Each row was made from one path, in order. Every step used is in the known rows, and no mark comes twice. Write each row's path.
Known rows:
G, T, X: [112 -74 -69 -69 -179 98 -47 15 65 -155 -17 88 -55 212 -159 -126 194 12 -58 -45 -12]
Q, M, T: [118 -194 209 99 25 -400 -232 -209 128 274 -164 -211 57 72 -205 116 73 191 -388 206 -37]
M, Q, G, T: [-11 -35 -30 -274 -17 -7 -59 -101 -28 -216 131 0 66 230 -67 -55 130 -295 -19 132 227]
T, G: [-8 -172 231 82 155 206 101 -117 28 4 139 -110 -108 -86 288 4 35 297 -100 -21 7]
Q, X: [109 51 84 -93 34 -184 -49 39 -154 22 -139 12 207 -92 157 -22 95 -119 -96 -31 -71]
G, T, M: [87 98 77 14 25 170 138 -60 -147 79 -207 40 -48 -77 -17 -107 43 -8 -79 -82 -305]
M, T, X, Q, H: [-42 -26 56 98 -62 -292 -68 266 59 -34 87 208 28 -47 -313 -14 -99 67 -54 31 -65]
G, T, H: [-27 -19 -183 37 -130 -80 -39 -74 -94 -184 -195 79 -54 180 -46 -14 70 -49 -14 220 143]
X, Q: [-75 270 -14 153 25 -41 30 -26 53 61 -1 67 -51 -143 266 61 -74 -23 50 35 87]
M, T, G: [-48 -266 300 88 263 -140 66 20 -1 39 -1 -71 23 -54 145 -59 -18 309 -260 102 -153]
Q, H, T: [99 -178 4 -65 116 -101 -26 14 33 169 99 -10 110 -159 -315 54 -158 259 3 -151 -240]
X, Q, M, T: [-29 61 222 222 33 -311 -158 -74 188 317 -162 -103 22 0 41 188 -100 -6 -219 196 -32]
G, T: [78 26 33 -36 3 -63 -94 -149 55 4 -111 81 -5 76 -71 -65 88 -55 -122 59 -106]
H, T, M: [23 -57 -73 31 153 229 323 27 -169 261 -162 -128 90 -246 60 -26 -153 241 43 -181 -314]
G, T, M, Q: [-25 -117 141 -70 -21 223 305 15 -193 9 -5 92 95 -9 -45 -34 -81 -8 -156 40 -39]
H, T: [7 -105 -116 -34 133 -17 91 -68 27 133 -63 -86 125 -87 11 29 -95 240 -8 -63 -119]
H, T, X, Q: [-113 40 -257 80 -91 211 198 196 89 14 14 26 33 -58 171 18 -157 62 203 -191 28]
X, Q, G: [-68 385 -125 -6 36 -85 -105 -62 26 -16 25 -94 -86 -53 279 15 84 -303 215 -12 185]
Q, H: [171 -58 97 2 -3 -230 -152 -113 33 51 127 33 -15 -96 -313 46 0 242 -101 -21 -23]
X, Q, G, T: [-5 411 -86 -65 10 -1 -161 -30 95 -64 -102 63 -70 77 203 -58 113 -503 217 -14 -28]
Q, G, T, H: [-19 109 -291 -107 -113 -77 -156 -119 -132 -260 -184 -32 -82 245 -25 -69 267 -290 178 185 229]

Which path is each row?
[107 53 -193 -217 -172 92 -176 -35 44 -268 -37 -10 -85 285 -137 -187 374 -250 127 -85 81] : Q, G, T, X
[-68 -167 52 -25 -14 202 341 -19 -252 29 102 -68 104 -137 0 52 -103 222 -130 56 151] : T, M, Q
[-10 484 -30 -6 25 265 78 46 -88 39 -211 27 -111 -81 243 -111 53 -508 251 -126 -201] : X, Q, G, T, M
[94 228 -51 -128 41 163 5 -104 -159 23 -202 -94 -83 5 -5 -152 227 -260 104 -80 -216] : Q, G, T, M
[-158 -141 -172 116 17 -437 -1 2 -174 -66 -209 -8 87 70 -99 -15 15 184 -116 358 180] : M, T, H
[36 196 131 126 3 -147 -95 48 87 100 127 154 -74 -188 -64 113 -164 5 32 -53 -38] : X, Q, H
[49 158 153 213 -125 8 -147 -153 189 265 -44 -142 -101 -17 163 248 -47 -33 -67 38 109] : X, Q, M
[67 -360 448 155 169 -52 -97 -144 168 248 -10 -257 -38 75 40 112 20 305 -376 160 -117] : Q, M, T, G
[-32 -565 313 -68 200 304 215 119 1 13 426 -3 168 -107 -62 115 -349 419 -68 -90 -84] : M, Q, H, T, G
[-73 145 -133 130 -168 103 77 104 57 -117 90 71 -90 -5 168 13 14 21 116 -58 209] : T, X, Q
[-142 181 -194 -32 -51 -198 -76 167 23 -141 -46 -11 -1 87 36 -106 129 -208 113 21 119] : M, T, X, Q, G
[-152 382 -278 19 -121 11 -124 15 -48 -229 -172 88 -130 159 232 -13 77 -513 331 155 243] : X, Q, G, T, H
[-51 -95 245 129 256 317 172 200 127 155 218 57 -13 -263 203 113 -393 167 160 -257 -324] : X, Q, H, T, G
[-8 -385 54 -157 73 -38 123 44 -23 48 271 36 245 -91 -323 121 -301 269 -89 -15 27] : M, Q, H, T
[-82 259 -251 -25 -176 105 -59 51 -4 -165 78 -38 -144 68 163 -45 169 -207 277 -96 274] : T, X, Q, G
[20 54 11 87 -192 29 -30 174 83 -85 225 171 -113 -58 -156 50 -70 56 91 -141 100] : T, X, Q, H
[-5 -153 -133 -303 -213 168 -18 -9 -39 -378 176 18 38 356 -171 -132 242 -245 34 39 350] : M, Q, G, T, X
[128 -271 -115 -81 -73 65 14 135 31 -7 153 30 67 -31 -399 -4 -75 334 68 -209 -126] : Q, H, T, X
